What can hang from each mark:
goni: zirok
ginim: goni
teni: mazol niki puminir
puminir: zelanek
niki: teni zelanek
zelanek: niki puminir
mazol: ginim teni zelanek

Known rows, with every way that one mark hangs from another:
[mazol zelanek]: [-0.16  0.39  1.05  0.64 -0.15  0.42 -0.86 -0.49  0.48  0.32 -1.35  0.44
 -0.34 -1.24  1.56  1.46  0.15 -0.36  0.08 -0.83 -1.14  1.07]
[zelanek [niki [teni [mazol ginim]]] puminir]: [ 1.65  2.02  2.18  2.25 -0.80 -1.85  2.15  0.56  1.26 -0.10 -3.76 -1.19
 -0.19 -1.68  0.04  1.60  2.39  0.48 -4.16  0.03  0.27  1.15]
[ginim [goni zirok]]: [ 1.33 -0.26 -0.25  1.56 -0.21 -0.87 -1.17  0.12  0.71 -1.11 -1.36  1.90
 -2.55 -0.78 -0.38  0.33 -0.08 -2.04 -0.66 -0.86 -1.25  0.72]
[niki teni [zelanek puminir]]: [ 0.15  0.52  1.47  1.61 -0.52  2.39 -0.02  0.73  0.89  0.78 -3.03 -2.20
  0.92  0.10 -0.09  0.75  1.49 -0.27 -3.25 -0.28 -0.12  0.84]
[niki [teni [mazol [ginim goni]]] [zelanek puminir]]: [ 1.03  1.75  1.80  2.29 -1.19  2.96  1.64  0.41  1.56 -0.17 -3.50 -1.40
 -0.90 -1.24 -0.75  1.35  0.61 -1.00 -3.66  0.26  0.27  1.17]
[goni zirok]: [ 0.56  0.74 -0.31  0.41  0.39 -0.86 -1.32 -0.20  0.18 -0.29 -1.21  0.64
 -1.92 -0.50 -0.23 -0.12  0.56 -0.27 -1.13 -1.30  0.78  0.53]
[puminir [zelanek [niki [teni [mazol ginim]]]]]: [ 0.56  2.37  1.72  2.20 -0.46  1.31  1.67  0.67  0.09 -1.41 -4.95 -1.11
  0.38 -2.17  0.92 -0.16  1.97 -0.08 -1.83 -0.79  0.07  1.70]
[niki [teni mazol] [zelanek puminir]]: [ 0.44  1.62  1.24  1.76 -0.70  2.29  0.30  0.66  0.49  0.30 -3.81 -2.17
 -0.56 -0.67 -1.16  0.60  1.00 -0.07 -3.60 -0.04  1.76  1.47]
[teni niki puminir]: [ 0.28 -0.38 -0.15 -1.21 -0.91 -2.22  0.20  0.40  2.09 -1.11 -1.61  2.02
 -0.90 -1.14  0.73  0.97 -0.77 -0.70 -0.16 -0.09  2.13  1.16]
[puminir [zelanek niki]]: [ 0.42  0.71  1.32  2.61 -0.03 -0.07  0.32  1.43 -0.30 -0.33 -4.28 -0.26
  0.74 -1.60  1.29  0.27  0.90 -0.55  0.54 -1.15 -1.53  1.14]
[mazol [ginim goni] teni [zelanek puminir]]: [-0.71 -0.81  3.51  0.59 -1.90  0.94  1.62 -0.69  2.20  0.20 -0.88  1.08
 -0.40 -2.15  3.32  4.02  0.41 -1.26 -2.20 -0.27 -4.16 -0.63]
[teni mazol puminir]: [ 0.49  1.19 -1.06 -0.38 -1.02 -1.50  0.24  0.67  1.34 -0.94 -2.55  0.42
 -1.62 -1.62 -0.31  0.10 -1.20 -0.02  0.26  0.78  2.56  1.52]
[zelanek [niki [teni [mazol [ginim goni]]]] puminir]: [ 2.22  1.37  2.17  2.94 -1.11 -1.99  2.00  0.71  1.42 -0.64 -3.53 -0.17
 -0.78 -1.75 -0.15  1.92  2.00 -0.74 -4.12  0.31 -0.99  1.19]
[teni [niki zelanek] puminir]: [ 0.03 -0.05  0.29 -0.65 -1.31  0.37 -0.08  1.04  1.71 -0.14 -1.87  0.99
 -0.63 -0.63  0.20  0.69 -1.45 -1.01 -0.05 -0.23  1.28  1.14]
[mazol [ginim goni] [teni niki puminir] zelanek]: [-0.96 -1.26  2.53 -1.51 -2.83  0.54  1.59 -0.81  3.08 -1.52  0.04  2.75
 -1.22 -2.40  3.31  3.13 -0.67 -1.81 -1.00 -0.13 -2.90  0.17]
[mazol [ginim goni] teni [zelanek niki puminir]]: [-0.07 -0.72  4.05  2.02 -2.14 -0.34  2.02  0.07  1.89  0.40 -1.13  1.05
 -0.20 -2.36  3.27  4.16  0.93 -1.32 -2.60 -0.45 -6.07 -0.36]
[teni mazol niki]: [ 0.76  1.06  0.29  0.52 -0.05 -1.70  0.45  0.07  0.51 -1.74 -3.16  1.55
 -1.83 -1.90 -1.01  0.98 -0.35  0.06 -1.71 -0.29  4.11  2.30]
[puminir [zelanek [niki [teni mazol]]]]: [ 0.49  1.77  1.22  2.38 -0.33  0.77  0.58  1.15 -0.37 -1.47 -5.01 -1.14
  0.25 -1.83  0.07 -0.69  1.91 -0.21 -1.34 -0.72  0.25  2.30]
[zelanek [niki [teni mazol]] puminir]: [ 1.55  1.29  1.68  2.60 -0.66 -2.31  1.03  0.92  0.59 -0.11 -3.70 -0.93
 -0.40 -1.32 -0.64  1.12  2.29  0.25 -3.87  0.22  0.41  1.57]
[zelanek niki]: [ 1.01  0.32  0.76  2.39  0.02 -2.08  0.23  1.28  0.33 -0.31 -2.64  0.16
 -0.06 -1.03  0.20  0.71  1.14  0.05 -1.29 -0.86 -1.96  0.79]

Rows:
[-1.67 -1.18  1.06 -1.10 -1.95  1.00  0.69  0.97  1.69 -0.96 -1.50  0.75
 -0.48 -0.99  1.16  0.93 -0.79 -0.69 -1.54 -0.29 -0.24  0.49]  [mazol [teni [niki zelanek] puminir]]
[ 0.65  2.38  1.97  0.69 -0.63 -0.32  1.45 -0.86  1.44  1.07 -2.34 -0.07
 -1.13 -2.43  1.22  2.97 -0.20  0.30 -1.25  0.05  1.18  0.73]  [teni [mazol ginim [zelanek puminir]]]
[-1.12 -0.65  2.48  0.39 -1.69  1.94  1.29 -0.82  1.66 -1.21 -0.56  1.22
 -0.79 -2.08  3.00  2.88  0.27 -1.20 -1.61 -0.60 -4.68 -0.07]  [mazol [ginim goni] teni zelanek]
[-1.68 -0.27  2.62 -2.55 -2.45  0.35  1.70 -1.02  2.73 -0.86  0.07  1.74
 -0.71 -2.15  3.65  2.86 -0.27 -0.42 -1.32 -0.52 -1.19 -0.02]  [mazol ginim [teni niki puminir] zelanek]
[ 0.24  0.39  1.44  0.45 -1.65 -0.20 -0.44  0.37  0.99  0.02 -1.24 -0.09
 -0.02 -1.10  1.53  0.77  1.51 -0.66 -1.11 -0.54 -2.88  1.42]  [mazol [zelanek [niki [teni puminir]]]]
[ 1.10  1.57  2.04  1.32 -1.19  1.17  1.18 -1.06  1.74 -0.69 -2.40 -0.11
 -1.27 -1.93  0.77  2.19  1.14 -0.87 -3.01  0.17 -0.11  1.60]  [niki [teni [mazol [ginim goni] [zelanek puminir]]]]
[-0.10  2.35  0.35 -0.54 -1.28  1.65  1.68  0.03  1.69 -1.74 -3.79 -1.02
 -0.26 -1.90  0.99 -0.50  0.66 -0.10 -1.03  0.24  2.52  1.55]  [niki [teni [mazol ginim] [puminir zelanek]]]
[-1.38  0.17  2.12 -0.22 -1.99  0.27  2.49  0.93  2.00 -0.96 -2.66 -0.09
  0.72 -2.12  3.35  0.86  0.47 -0.22 -0.54 -0.31 -2.64 -0.55]  [mazol ginim [teni [puminir [zelanek niki]]]]
[-1.84  0.26  2.51 -0.60 -1.25  1.73  1.50 -1.06  1.32 -0.50 -0.65  0.13
  0.00 -1.87  3.25  2.52  0.70  0.30 -1.86 -1.00 -2.81 -0.20]  [mazol ginim teni zelanek]
[ 0.59  2.15 -0.48 -0.84 -1.02 -1.07  1.68  0.17  2.24 -0.88 -2.41  0.38
 -1.73 -1.93  0.40  0.68 -1.17  0.29 -0.19  0.58  2.43  0.73]  [teni [mazol ginim] puminir]
[-0.44  0.42  0.21 -0.26 -0.98  1.34 -0.17  0.51  1.32 -1.25 -3.23 -0.75
  0.74 -0.80  1.36 -0.92  1.11 -0.74 -0.22 -0.04  0.82  1.45]  [niki [teni [puminir zelanek]]]
[ 0.02  1.57 -0.20  0.16 -1.52  2.76 -0.04  0.94  1.17 -0.98 -3.04 -1.85
 -0.98 -0.67 -1.05 -1.14 -0.19 -0.36 -2.00  0.32  1.38  2.03]  [niki [teni mazol puminir] zelanek]
[-0.09 -0.09  0.49 -0.85 -0.98 -0.69  0.29  0.71  1.64 -1.06 -3.00  1.51
 -0.15 -1.61  1.61  0.48 -0.77 -1.12  1.43 -0.22  2.28  1.44]  [teni niki [puminir zelanek]]
[ 0.27  0.83  1.43  2.32 -0.29  1.01  0.27  1.11 -0.30 -1.07 -4.27 -0.97
  1.23 -1.16  1.18 -0.49  2.32 -0.36 -1.11 -1.06 -1.18  1.52]  [puminir [zelanek [niki teni]]]
[ 0.56  2.47  1.74  1.52 -0.89  2.72  1.72  0.30  1.15  0.27 -3.70 -2.32
 -0.34 -1.02 -0.50  1.10  1.01  0.19 -3.94 -0.06  1.70  0.87]  [niki [teni [mazol ginim]] [zelanek puminir]]
[ 0.51  1.54  0.48  0.25 -1.64  1.82  1.48  0.15  2.05 -2.37 -3.80 -0.25
 -0.84 -2.03  0.79 -0.35  0.32 -1.30 -0.64  0.55  1.22  1.78]  [niki [teni [mazol [ginim goni]] [puminir zelanek]]]
[-0.86 -1.07  1.81 -0.68 -2.55  1.64  2.14  0.49  2.99 -1.88 -1.04  1.66
 -1.12 -1.69  1.84  1.96 -1.16 -1.84 -1.78 -0.21 -2.14 -0.12]  [mazol [ginim goni] [teni [niki zelanek] puminir]]
[-1.33 -1.08  2.42  0.41 -1.16  0.80  0.98  0.65  0.94 -0.15 -2.04  0.38
 -0.02 -1.04  0.94  2.14  0.42 -0.29 -3.13 -0.57 -0.14  0.10]  [mazol [teni [niki [zelanek puminir]]]]
[ 0.46  0.69  1.95  1.48 -0.83  0.30 -0.44  0.03  0.24 -0.19 -1.81 -0.38
  0.10 -1.08  1.20  0.96  2.13 -0.30 -2.10 -1.24 -3.00  1.63]  [mazol [zelanek [niki teni]]]
[ 1.25  1.84  0.24  0.83 -0.53  1.00  0.61 -0.73  1.02 -2.34 -2.24  0.25
 -2.70 -1.35 -0.79 -0.04  1.45 -0.82 -3.49 -0.48  1.15  1.57]  [niki [teni [mazol [ginim [goni zirok]]]]]
[ 0.52  2.16  1.72 -0.36 -0.61 -0.05  1.36 -1.24  1.12 -0.85 -1.92  1.49
 -1.77 -2.67  0.88  2.45 -0.33  0.01 -1.33 -0.70  2.48  1.81]  [teni [mazol ginim zelanek] niki]
[ 1.70  1.20  0.86  1.52 -1.67 -1.18  1.70  0.92  1.91 -2.03 -2.91  0.20
 -1.42 -1.87 -0.10  0.22  0.80 -1.05 -2.42  0.45 -1.46  1.63]  [zelanek [niki [teni [mazol [ginim goni]] puminir]]]
[ 0.82  1.52  3.57  1.46 -1.20 -0.28  1.53 -0.41  1.61  1.23 -1.87 -0.82
  0.73 -1.49  2.37  2.89  2.43  0.01 -3.12 -0.76 -2.58  0.33]  [mazol ginim [zelanek [niki teni] puminir]]
[-0.75  0.24  4.09  0.85 -1.83 -0.76  2.17 -0.18  1.59  1.14 -1.22 -0.12
  0.53 -2.18  3.46  3.72  1.50  0.16 -2.86 -0.71 -4.38 -0.66]  [mazol ginim teni [zelanek niki puminir]]
[ 1.33  1.58  0.83  1.51 -1.65 -0.51  2.11  1.22  1.90 -1.31 -4.10  0.73
 -1.42 -2.92  1.02  0.59 -1.16 -1.65  1.08  0.34 -0.84  1.29]  [teni [mazol [ginim goni]] [puminir [zelanek niki]]]
[ 0.98  0.96  1.45  0.69 -0.93  1.05 -0.29 -1.32  1.39 -0.07 -0.19  1.64
 -2.22 -1.60  1.81  2.15 -0.01 -1.86 -0.54 -1.19 -2.69  0.29]  [mazol [ginim [goni zirok]] zelanek]
[-0.19  1.64 -0.10 -0.13 -1.10  1.20  0.26  0.49  1.05 -1.83 -3.91 -0.99
 -0.29 -1.53  0.33 -1.20  0.69 -0.28 -0.39  0.37  2.62  2.24]  [niki [teni mazol [puminir zelanek]]]
